Known rows, with every way that one mark hangs from another:
E[B V]: [  3  10  -1 -10   3  -3  -5   0   4  -9  -3   4   4 -19 -10   2   3   4
  -4   0 -10   2  -3  -6   0   4   9   4   2  -4  -5 -11   4   3 -16  -7
   3  -5  -3   4   0  15   7   0   0 -10  -8  -6  -8   0   0 -11  -2   3
   1   3  -3  -1   5  -1]
K[R[W]]: [  4  13   8   4   6   2   1   1   2 -10   3   1  10  -5   7   3  -8  12
  -5  14   5  -7  -3   6  -2   1   3  11  -7   6   2 -11  -6   0  -1  -7
   3   0  -9  -5   4  -7  -7  14  14  -1   0  -5   3  -7   3   4  -1  10
  -5   8  -9  -4   1   8]
V[E]: [  7  -5  -1  -4   0   4   1   8   7  -4  -3   2   9 -13  -3   2   2  -1
  -4   4  -6  -5  -3  -5  -7   1   1  11   5   0   1  -9  -3   6  -5  -4
   1  -4  -2   1   0   2   1   4   0   5  -5  -6  -7  -6   3  -5  -1  -2
  -1   6  -3  -1   2  -5]
L[W[R T]]: [ 15  22  -2  -7   8  -3 -11   3  -9  -2  -5   5  19  -8   6  16  -8   2
  -5  11 -11 -11   6  -9  -4   0  -6   2  -1  21   5  -9  14   6  -6  -7
  16   1  -4   7   1 -10  -6   4  -7  -7   4  -4   9  -8  -2  17   0  -3
   1   7  -8   0  11   0]
L[V[E[W[T]]]]: [ 16  14  -2   4   4   6   4   5   6  -5  -9  -2  17 -16  -8  19   8   0
  -5   6   1 -13  -6 -12 -10   1   5  15  -2   4   4  -9   7   9  -1  -4
   8  -2  -5   3  -6 -11   1   0   1   9  -9  -5  -6 -16   3   6   0   4
  -4   4   3  -1   4  -1]
L[V[E] W]: [ 23  -5  -2  -4   2   1  -5   7  -2  -7 -11  -2  12 -13  -8   8   1  -1
  -5   3  -8 -15  -6  -6 -13   0  -4  15   7   9   4 -13   6   8  -1  -5
   6  -5  -6   0  -7  -8   0   0  -3  -4  -7  -7  -7  -4   0   9   6   0
  -6   7  -6   2   6 -10]
E[B V[L[W]]]: [ 13  17   0 -13   4  -7 -11   2  -5 -11  -9   6   6 -19 -17   9   0   2
  -4  -1 -15  -7  -4  -8  -2   4   6   8   0   4  -4 -15  15   6 -14  -8
  10  -8  -1   4  -5   2   7  -4  -3 -23  -9  -6  -6   2  -4   2   2   6
  -4   7  -6   4  14  -9]
E[B V W[T]]: [  2  27  -2  -5   5  -3  -1  -3   7  -9  -4   5   9 -21 -10  17   7   3
  -4   3  -5  -1  -2 -12   0   3  15   2  -8  -3  -4  -8  16   6 -16  -5
   9  -6  -2   6   0   5   4  -3   1  -8  -8  -5  -5 -10  -1  -5  -5   3
   0   1   3   0   5   4]
W[R[K[E[V]]] T]: [  4  47   4  -4   8   5  -8   0   7   1   3   5  20 -12   6  13   2  15
  -7   8  -2   2   4 -12   2   5  -2   7   3   7   0  -8   3   6   1  -9
  15   7   1   8   1 -12  -6  13  -2   4   6  -3   3  -4   7  12   0   9
   2   2  -7  -6  18  11]
R[W[T]]: [ 12  16   2   4   7   3  -3   0  -4  -6  -3   4  19  -2   5  12  -3   6
  -6  12  -1  -5   1   3  -3   0   8   2  -6   9   4  -4   3  -1  -5  -7
   0   0  -5  -4   2   3  -8  12   4   3   2  -4   2 -13   2   5  -6   5
  -1   6  -2  -3  -1   8]
R[K W[T]]: [ 11  30   7   8   8   5  -1  -1  -2  -4  -3   7  21  -2  10  15  -3  10
  -8  15   1  -5   3   2  -4   0   7   9  -6  13   5  -2  -2   1  -4  -7
   5   3  -5  -4   4   3 -13  18   4   4   5  -4   5 -11   4   7  -3   5
  -1   6  -6  -6   4  11]
V[E[B] L]: [ 11   3  -1  -6  -2   1  -2   7   3  -7  -6   3   7 -22 -14   2   4   2
  -3  -1 -14 -10  -5 -11  -8   3   2  10   9  -1  -2 -11  -3   7 -13  -3
   4  -7   1   4  -4  16   6   3  -2  -2  -8  -6 -11  -2   4  -8   0   2
  -2   6  -4  -1   4  -6]
R[K[T]]: [  5  27   6   0   5   8  -1   4   1  -2  -7   7  16  -3   8   7  -2   6
  -5  15  -3  -3   1   0  -3   3   7  18  -2   8   0  -5  -4   4  -4  -8
   5   3  -4   1   3  12 -11  10  11   7   0  -6   0  -6   4   2   0  10
   4   7  -8  -3   4   7]
E[V[L] W]: [  2  20   1  -6   7  -3   1   1   8  -9  -7   4  10 -17 -12  13   8  -1
  -4   5   3  -2  -9  -7  -1   3  10  16 -12  -6  -5 -16  15   5  -3  -8
   9  -7   0   6  -4 -20   8  -7   5  -8 -13  -6  -6  -9  -2   4  -3  15
  -5   6  -3   4  14  -5]
K[E[B W] T]: [  0  17  -1  -6   2   3   1   0  10  -7   0   4   5 -13  -2   5   7   5
   1   7   7  -4  -2  -5  -5   4   7  -4   1  -5  -6  -6  16   6 -10  -6
   0  -1   2   1   1  23  -3  -1  15   0  -3 -10  -9  -7   7  -1  -6   5
  -1   4  -3  -1  -5   9]
K[E[B] R[W] T]: [  4  27   6   2   3   5  -2  -1   5 -11   5   1   7  -8   5  -1  -2  20
  -1  13   4  -6  -1   6  -2   5   6   1   1   1  -1  -7  -5   2  -6  -8
   0   3  -4  -7   4  21 -11  17  22   2   4 -10  -2  -4  11   2  -5  15
  -3   7  -9  -6  -7  19]
W[R]: [  4  10   0  -8   6  -2  -5   5   2  -3  -1   3  12 -10   4   2  -5   3
  -5   9  -3  -5   1  -7  -3   2  -6   5   3   7  -1 -12   2   3  -6  -6
  10   0  -3   7   3  -2  -1   5  -3   0  -1  -4   2  -4   1   5  -2   3
   1   5 -11  -2   8   1]
R[K W]: [  6  16   8   6   7   3   1   1   2  -5  -2   7  15  -2   8   7  -3   9
  -7  14   4  -3  -1   4  -3  -1   4  10  -4   9   2  -6  -2   2  -3  -7
   3   1  -4  -6   3   5 -11  17   7   0   1  -5   1  -6   3   4  -2   7
  -2   7 -12  -4   4   8]
K[E[V]]: [  1  11   0 -10   3   3  -5   1  10  -5   3   2   6 -12  -3   0   6   4
  -3   1   2   4  -3  -2   0   5   4   2   5  -7  -5 -10  10   0  -2 -10
  -2  -1   1   1   0  -5   4   1   5  -2  -2  -7  -8  -1   4   0  -2   7
  -2   4  -1  -1   8   0]
V[L[W]]: [ 14   7   1  -9   5  -2  -9   5  -8  -6  -9   5  12  -8  -6   9  -3  -4
  -5   6  -7 -12  -2  -3  -6   1  -3  10  -2  11   1 -12  15   3  -4  -8
   7  -6  -2   2  -3  -9   1  -3   1 -13  -5  -4  -2  -3  -4  13   3   4
  -3  11  -7   4  12 -10]
E[W[R]]: [ -1  12   1  -5   7  -3   2   2   8  -5  -1   3  12 -12   2   9  -1   1
  -3  11   6  -6  -2 -11  -4   2  -4   5  -7   4  -1 -14  13   8  -4  -5
  13  -1  -1   8   2  -9   0   0   1  -3  -5  -5   1 -10   0   7  -4   2
  -1   5 -11   0   8   2]
K[E[V] T]: [  3  23   1  -7   4   6  -6   3   7  -6  -2   2  10 -10   0   2   6   6
  -2   6   1   6  -2   2   1   6  10   9   1  -6  -4  -8   5   1  -1 -11
  -1   1   0   0  -1   4  -3   3  11   3  -1  -9  -6  -4   7   2  -5  15
   0   5  -1  -2   4   5]
W[R[K] T]: [  7  37   5  -1   8   4  -5   2  -1   2  -3   7  22  -7  10  15  -5   9
  -8  14  -6  -7   6 -11  -2   2  -3   9   0  17   3  -6  -1   6  -4  -6
  17   6  -4   9   4  -4  -9  13  -4   6   4  -2   8  -8   4  11   1   3
   4   4  -9  -6  13   9]
L[V W[T]]: [ 23  15  -1  -2   7   1 -12   1 -12  -5 -12   1  18  -6  -3  16  -3   1
  -7   8  -7 -15   1  -4  -8   1   0   7   2  17   3  -8  14   3  -3  -8
   6  -3  -9   2  -4 -10  -3   0  -2  -5  -2  -5   1  -9  -3  16   4   3
  -2   6   0   1   9  -3]
V[E L[W]]: [ 17   0   0  -7   2   0  -4  10  -1  -7  -9   3  13 -15  -9   9   1  -4
  -3   3 -11 -13  -5  -6 -10   1  -4  16   3   9   4 -13   8   8  -2  -5
   7  -7   0   1  -5 -11   1  -1  -2  -8  -6  -5  -5  -4   1   9   3   0
  -6  11  -7   4   9 -14]

Rows:
[  0  34   3  -6   2   4  -5  -1   9  -9   2   2   4 -16  -2   0   2  16
  -1   6  -4  -1  -1  -2   2   8   9   8   4  -7  -5 -10  -3   4  -8  -9
   4   2  -3   1   1  11  -2   7  17  -1  -1 -10  -5   0   9  -3  -1  17
  -1   5  -2  -5   3  13] | K[E[B V] R T]
[ 19  29   0  -7   8  -3 -13   4 -12  -3  -8   5  21 -10   0  18  -6   2
  -6  10 -12 -15   3 -10  -5   2  -6   8  -2  21   4 -12  14   6  -3  -8
  18  -1  -2   9  -2 -17  -4   2  -7  -9   2  -2   8  -8  -2  21   1   5
  -1   9  -9   2  16  -3] | V[L[W[R T]]]
[  3  36  -3  -7   7  -6  -2  -3   7  -8  -2   5  12 -22  -7  17   3   7
  -4   5  -7  -2   0 -18   1   4   7   1  -8   2  -3 -12  15  10 -15  -4
  19  -1  -1  11   1  -1   3   0  -4  -8  -6  -4   1 -10   1   1  -7   4
   1   1  -4  -2  10   6] | E[B V W[R T]]
[ 12  19  -3  -2   1   1   3   4   6  -7  -6   3  13 -22 -15  18   8   1
  -3   3  -8 -13  -5 -15  -9   2   8   8  -2   1   2  -8   9  10 -12  -2
   9  -7   2   5  -4   5   4   0   0   0  -8  -5  -8 -13   4  -2  -3   2
  -3   5   2   0   4  -2] | V[E[B W[T]] L]
[  2  21   0  -8   5  -5   0  -1   8 -11  -5   5   5 -24 -18  10   8   2
  -4   0  -3  -3  -9 -11  -1   4  12   9  -8  -7  -7 -15  15   6 -13  -6
  10  -8   1   6  -4   0  10  -7   3 -14 -14  -6 -10  -5  -2  -3  -4  11
  -4   4  -3   3  11  -3] | E[B V[L] W]
[ 23   4  -1  -5   4  -3  -7   9  -2  -5  -9  -1  14 -16  -6   8  -2   3
  -6   5  -8 -15  -4 -11 -12   2 -13  14   6  14   5 -16   3  12   0  -4
  15   0  -5   5  -7 -14  -1   4  -9  -5  -4  -7  -1  -4   1  15   4   1
  -6   6 -13   0  12  -8] | L[V[E] W[R]]
[  1  31   2  -1   5   5   1  -4  10  -1   2   5  11 -13   2  15   6   9
  -3   7   5  -7   2 -13  -5   2   4  -6   2   3  -2  -2  16   7  -9  -5
   6   0   3   2   2  13  -4   7   8   0   2  -6  -5  -8   7   3   0  -2
   1   1  -2  -4   5  12] | R[K[E[B W[T]]]]
[ 12   0  -2  -1   0   0   5   4  12  -9  -7  -2   6 -23 -16   8   9   2
  -3   1   0 -12  -9 -14 -11   2   3   9   3  -3  -1 -13   6  11 -10  -1
   5  -7  -4   2  -6  10   5  -1   1  -1 -14  -8 -13  -7   3  -4   0   1
  -6   2  -3   0   1  -3] | L[V[E[B W]]]
[ 12   1  -1   1   2   3   5   5  11  -6  -8  -3  11 -17 -10  10   8  -1
  -4   4   5 -11 -10  -9 -11   2   1  16  -1  -2   1 -13   5   9  -1  -4
   6  -5  -4   2  -6 -10   3  -2   4   5 -12  -7 -10 -11   2   3   0   4
  -6   4  -2   0   4  -5] | L[V[E[W]]]
[  9  26   6   6   7   5  -2  -1  -2  -8   0   2  17  -4   9  11  -8  13
  -6  16   1  -9   1   4  -1   2   6   9  -8  10   5  -7  -5   0  -2  -7
   5   2 -10  -4   4  -9 -11  15  12   4   3  -3   6 -12   4   7  -2  10
  -3   8  -3  -6   1  12] | K[R[W[T]]]
[  3  36   6  -2   6   7  -5   4   5   1   0   5  16  -5  13   4  -1  13
  -4  15   4  -3   4  -5  -2   5  -5  10   5   9  -1  -7  -1   7   2  -8
  10   8   2   4   2   6 -13  14   8   9   7  -7   2  -4   9  12  -1  12
   3   5 -14  -6   8  14] | W[R[K[E T]]]
[  8  29   8   8   7   6   1   2  -1  -7  -7   6  18  -1  10   8  -3  11
  -5  18   2  -1   0   7  -3   1   9  17  -9  10   2  -4  -7   3  -2  -7
   3   4  -5  -5   3  14 -17  18  14   6   3  -8   2  -9   6   4  -4  14
   0   9 -12  -4   0  13] | R[K[T] W]
[ -2  30   6   1   6   8   4   1  13  -2  -2   5  14  -5   8  11   5   7
  -1  14  13  -3  -1  -3  -4   3   4   9  -4   1  -2  -5  11   7   2  -8
   4   4   2  -1   2   4 -10   6  17   7   1  -9  -4  -9   8   8  -2   9
  -1   6  -7  -2   3  11] | R[K[E[W] T]]
[ 17  10  -2 -10   2  -6  -7   8  -2  -8  -7   4   9 -23 -12   8  -3   3
  -4   1 -18 -15  -2 -16  -9   2 -10   8   7  13   3 -16   5  13 -10  -3
  17  -4   1   7  -5   4   3   3 -10 -14  -4  -6  -2   0   2   7   2  -2
  -4   8 -14   1  12  -8] | V[E[B] L[W[R]]]
[ -6  14   5  -4   5   4   2   0  15  -5   8  -1   5 -10   5   4   1   7
  -1  10  15  -8  -3  -5  -3   3  -3   3  -2  -3  -2 -11  12   4   2  -7
   4   0  -2   1   3 -17  -1   2  18   0  -3  -6  -4  -7   6   8   1   7
  -5   6  -5  -2   5   6] | K[E[W] R]
[ 12   9  -1   0   4   0   4   6  11  -6  -6  -2  14 -19  -7  11   4   3
  -5   6   4 -11  -8 -15 -10   2  -5  16  -1   2   2 -16   3  13   1  -2
  15  -1  -3   8  -5 -16   3   1  -2   5 -10  -6  -4 -11   3   8  -1   6
  -6   3  -9  -1   9  -2] | L[V[E[W[R]]]]
[  7  27   6   5   6   8  -4  -1   3  -7   7   0  15  -4  11   8  -3  16
  -4  14   8  -8   2   4  -1   3   2   1  -1   6   4  -6   0  -2   3  -9
   0   3  -5  -6   4  -9 -11  18  15   6   8  -5   3  -9   8  12  -2   9
  -4   7  -2  -7   1  15] | K[E R[W[T]]]
[  0  26  -1  -5   6   3   0  -3  11  -6   2   2  13 -13  -3  16   9   4
  -3   4   8   1  -2  -7   0   3  10   1  -5  -6  -2  -8  21   3  -1  -9
   4  -2   2   3   0 -15   1  -2   6   0  -2  -6  -6 -11   4   7  -6   6
  -3   3   4   0   8   5] | K[E[V W[T]]]
[ 18   2  -2  -9   0  -3  -5   7  -2  -9  -9   3   7 -21 -15   6   1  -1
  -3   0 -17 -14  -4 -10 -10   1  -2   9   6   8   1 -12   7  10 -12  -4
   8  -8   1   2  -6   9   4   0  -4 -13  -7  -7  -9   0   0   1   3  -3
  -4   8  -8   3   6 -11] | V[E[B] L[W]]
[  1  24   4  -3   4  10  -4   3   6  -4   2   0   9  -6   9  -1  -2  11
  -1  13   5  -6   1   2  -2   6   2  10   3   1  -1  -9  -3   2   2 -10
   1   4  -4  -1   4   0  -8   8  21   9   2  -8  -1  -4   9   7   1  14
  -1   8  -3  -5   1  12] | K[E R T]
[ -4  27   3  -3   3   4   1  -1  12  -8   3   1   4 -14   1   5   2  12
   0  11   7  -9  -2  -5  -3   6   5   3  -1  -4  -4  -9   9   7  -7  -6
   4   1  -1   0   3  11  -5   4  23   1  -2 -10  -6  -6   9   1  -2  10
  -2   5  -4  -3  -3  14] | K[E[B W] R T]
[  2  35  -1  -5   9  -4  -1   0   7  -5  -4   4  18 -16  -1  20   2   4
  -6   9   0  -1   0 -14   1   3   6   8 -12   3   0 -13  14   8  -5  -6
  18   0  -2  10   1 -21   1   0  -2  -3  -5  -4   4 -14   0   8  -5   7
   0   3  -3  -1  13   5] | E[V W[R T]]
[ -1  40   4  -1   8   6   1  -3  13  -2   2   4  15 -12   2  20   9   8
  -6   7   8   1   0 -10   0   3   8   7  -6  -1  -1  -5  17   6   0  -9
   9   2   3   2   0 -15  -3   4   7   2   0  -5  -3 -10   5   9  -1   7
  -2   3   1  -3  13   9] | R[K[E[V W[T]]]]
[ 14  15   1 -10   7  -6 -11   6  -8  -5  -8   5  14 -10  -2   9  -6   1
  -6   9  -9 -13   0  -8  -5   2 -10   9   0  16   2 -16  13   6  -2  -7
  16  -3  -1   7  -3 -16   1   1  -4 -13  -3  -4   4  -3  -3  18   2   5
  -3  10 -14   3  16  -7] | V[L[W[R]]]
[ -1  25   1  -4   5   3   0   3  10  -4   0   2  12  -9   6   7   2   6
   0  14  12  -3  -1  -7  -3   4  -2   3  -4   1  -3 -10  13   8   1  -7
   9   3   2   5   2  -2  -6   2  11   5   1  -9   0 -10   7  12  -7  10
  -1   6  -9  -1   3  10] | K[E[W[R]] T]
[  6  30   8   6   6   9  -1   1   5  -5  -1   5  16   1  12   4   0  14
  -4  16   9   0   0   7  -3   3   6   8  -2   6   1  -2  -2   2   3  -9
  -2   6   0  -8   3  14 -17  19  17   8   8  -8  -1  -6  10   9  -5  14
  -2   8 -10  -5  -1  15] | R[K[E T] W]
[ 27  10  -4  -3   1   1  -9   4  -6  -7 -11   0  13 -18 -13  14   2   3
  -5   1 -17 -18  -1 -12 -13   2   1   7  10  14   4  -8   7  10 -11  -3
   8  -4  -5   1  -8   9   0   3  -6  -6  -5  -6  -6  -6   2   4   4  -4
  -3   4   0  -1   4  -5] | L[V[E[B]] W[T]]
